Known rows, with every way that one mark hangs from another
V(M): [-2.4,-19.6,-3.8,-12.6,-16.9,6.5,-15.0,0.3,-19.0,-10.2,-22.6,-12.2,-6.1,-10.0,7.9,-6.8,-16.5,-30.9]
E(D(R(M(V)))): [-5.9,-7.0,17.7,-12.0,-9.5,6.3,-13.4,11.3,-15.8,-13.6,-29.1,-16.4,-16.3,1.9,21.4,2.8,-12.6,-44.1]
R(M(V(D))): [-2.5,3.9,-1.1,3.4,-12.8,8.8,-9.2,-7.3,-11.7,-24.4,-26.4,-11.8,0.8,5.8,14.1,-4.5,-23.9,-30.0]
D(E(F(G))): [-1.1,-13.3,11.9,1.4,2.0,1.2,-7.3,-1.5,-10.0,-8.3,-14.4,10.9,-2.9,21.1,11.9,-4.6,-31.7,-30.1]
Z(G(F(E(D(R))))): [-7.4,-27.3,15.7,-31.5,-24.5,9.4,6.5,-13.8,-17.1,-4.8,-28.1,-9.0,-24.1,-2.1,20.9,-6.4,1.1,-44.8]
Z(G(F(E(D(R(M)))))): [-5.9,-32.3,10.6,-35.8,-29.3,7.1,1.3,-0.3,-14.4,-7.3,-32.7,-11.9,-22.0,-0.9,21.9,-0.1,-8.4,-46.0]
V(D(E(F)) M): [-9.4,-29.3,8.5,10.1,-24.6,-2.9,-17.3,-6.3,1.1,-4.5,-18.8,-6.6,9.2,5.2,6.6,0.2,-34.3,-43.4]
M(V(D(E))): [-7.2,8.6,11.2,12.5,-10.1,8.6,-7.3,-11.5,-10.5,-18.6,-18.9,-9.1,-5.5,13.1,15.6,-1.1,-21.0,-31.1]
M(V): [-3.0,5.8,0.4,-3.6,-0.2,9.0,-5.6,-6.2,-25.0,-12.0,-22.3,-7.9,-6.9,9.5,16.3,-11.3,-7.7,-24.8]
E(D(R(M(V))) F): [-7.9,-19.4,21.1,-5.4,-6.6,-3.8,-13.2,8.7,-9.7,-2.3,-28.5,-9.5,-1.4,11.8,21.4,0.1,-17.2,-50.0]
G(F(E(D(R)))): [-18.6,-24.4,17.0,-18.4,-25.2,0.3,-3.2,-11.9,-20.1,1.3,-29.6,-16.0,-15.9,-6.4,13.9,-10.9,-8.6,-48.2]
M(V(D(E(F) R))): [0.1,-8.6,23.9,13.9,-7.3,-4.7,-13.2,-8.5,1.7,-3.7,-18.2,-0.6,1.2,24.2,20.0,0.9,-24.5,-52.2]
M(V(D(R))): [3.6,3.9,14.2,2.6,-7.8,6.9,-11.3,-16.1,-8.5,-18.1,-21.3,-7.7,-7.8,4.6,17.6,-4.2,-13.5,-41.6]
R(D(E(F)) M(V)): [-19.7,-8.6,6.7,9.8,-5.8,-4.7,-23.0,9.8,-14.4,3.2,-22.0,-10.9,1.1,26.7,17.6,0.9,-31.2,-43.1]
V(D(E(F(G)) R) M): [3.0,-28.2,18.4,1.5,-14.9,-0.1,-19.4,-3.2,9.5,-11.1,-17.2,5.9,-8.2,8.1,10.1,6.7,-38.3,-51.3]
M(V(D)): [-4.8,9.6,3.4,7.4,-7.8,10.9,-4.2,-21.8,-15.5,-21.6,-20.3,-8.0,-1.0,4.2,13.1,-10.6,-15.3,-27.3]
G(F(E(D))): [-28.1,-19.9,6.7,-13.9,-26.4,5.4,3.6,-18.7,-25.3,-1.9,-28.9,-16.6,-8.4,-6.2,8.9,-15.8,-10.5,-33.0]
Z(G(F(E))): [-2.2,-17.9,-6.5,-26.7,-20.1,10.7,8.9,-17.4,-23.0,-7.5,-26.4,-3.5,-12.4,6.6,17.8,-15.3,-3.8,-27.5]
R(D(E(F)) M): [-17.7,-20.5,10.1,6.5,-12.7,-8.5,-25.2,9.1,-13.2,3.0,-18.2,-11.0,6.5,15.9,11.6,1.5,-38.3,-43.4]
F(E(D(R)) G): [-16.4,-22.2,30.5,-13.5,-7.7,12.2,-1.7,-16.3,-20.1,-17.6,-22.8,-4.3,-17.5,-4.8,9.9,-9.3,-7.5,-40.1]

Rows
[2.0,3.7,21.5,7.5,-10.3,4.1,-14.8,-7.5,-5.2,-15.0,-19.7,-7.4,-13.9,12.8,20.5,4.2,-20.0,-45.8]
M(V(D(E R)))
[3.5,-3.1,22.5,10.5,1.1,3.3,-10.0,-11.0,3.8,-13.7,-17.0,11.0,-8.7,26.2,18.5,1.9,-29.3,-45.8]
M(V(D(E(F(G)) R)))
[-16.2,-11.2,13.7,6.3,0.7,1.2,-16.2,-6.1,-14.3,-2.7,-11.5,4.6,-5.0,17.8,8.5,-4.5,-34.8,-36.1]
R(D(E(F(G))))
[-5.9,-31.9,23.0,-8.7,-13.8,-6.8,-15.4,8.6,-8.0,-2.5,-24.2,-9.4,3.5,0.8,15.2,1.2,-25.1,-50.3]
E(D(R(M)) F)
[-5.9,-16.3,16.3,15.8,-14.9,-4.9,-9.2,-15.3,-3.0,-6.4,-13.9,-2.1,14.5,13.3,9.1,-3.6,-33.9,-39.4]
V(D(E(F)))
[-17.0,-15.2,22.5,-12.9,-5.6,13.5,-4.1,-2.2,-18.5,-21.1,-32.0,-8.0,-20.5,5.8,16.9,-4.8,-8.6,-41.9]
F(E(D(R(M(V)))) G)
[-15.3,-8.7,7.3,-0.2,-15.6,0.3,-25.4,11.9,-19.8,-8.4,-19.1,-17.6,-8.1,5.7,11.1,4.4,-34.0,-38.3]
R(D(E) M)
[3.8,-21.2,9.5,-6.3,-24.2,3.9,-20.0,-9.4,-4.3,-15.2,-21.1,-12.3,-8.7,-13.7,8.7,-0.1,-21.9,-47.2]
V(D(R) M)
[-9.5,-3.6,13.3,19.3,-8.0,-0.4,-7.9,-14.1,-4.0,-7.0,-18.4,-2.2,9.3,23.8,15.6,-4.2,-25.8,-37.3]
M(V(D(E(F))))
[10.1,-22.5,18.1,-6.1,-2.4,-4.1,-18.7,17.3,-1.8,-7.6,-20.4,8.4,-8.2,20.4,17.7,6.2,-39.3,-47.7]
D(E(F(G)) R(M))
[-19.3,-16.7,9.8,-18.9,-23.4,2.3,-6.4,1.1,-17.9,-3.1,-38.9,-19.2,-20.0,4.1,21.0,-4.7,-9.7,-49.0]
G(F(E(D(R(M(V))))))
[-0.2,-34.2,19.3,5.3,-24.5,-7.4,-23.3,-1.7,7.2,-0.4,-18.3,-5.6,2.3,6.4,11.3,5.4,-32.6,-57.6]
V(D(E(F) R) M)
[6.6,-2.9,13.8,-7.0,-7.0,0.5,-20.7,22.4,-10.9,-9.9,-26.8,-9.8,-17.6,17.2,25.9,8.5,-20.3,-46.2]
D(E R(M(V)))
[-26.0,-17.4,18.9,-7.8,-8.3,16.8,5.4,-22.3,-25.4,-21.3,-22.5,-6.5,-9.5,-4.9,5.2,-14.3,-9.4,-25.9]
F(E(D) G)
[-14.5,-27.4,25.3,-16.5,-12.7,9.8,-5.8,-2.8,-15.8,-20.1,-28.0,-8.6,-15.6,-4.8,11.1,-3.6,-16.5,-42.9]
F(E(D(R(M))) G)
[2.1,-21.0,17.7,-0.8,-26.0,1.9,-23.4,1.7,0.8,-11.9,-20.0,-12.0,-12.5,-5.1,11.4,8.5,-28.0,-52.1]
V(D(E R) M)
[-16.8,-3.1,6.4,6.1,3.4,3.3,-18.6,7.6,-12.6,-7.3,-21.3,1.1,-8.5,29.1,15.8,1.2,-36.5,-36.9]
R(D(E(F(G))) M(V))
[7.8,-17.6,22.1,-2.9,2.3,-2.9,-14.2,3.0,-4.0,-4.5,-14.7,11.1,-10.2,19.8,16.1,0.6,-30.6,-44.5]
D(E(F(G)) R)
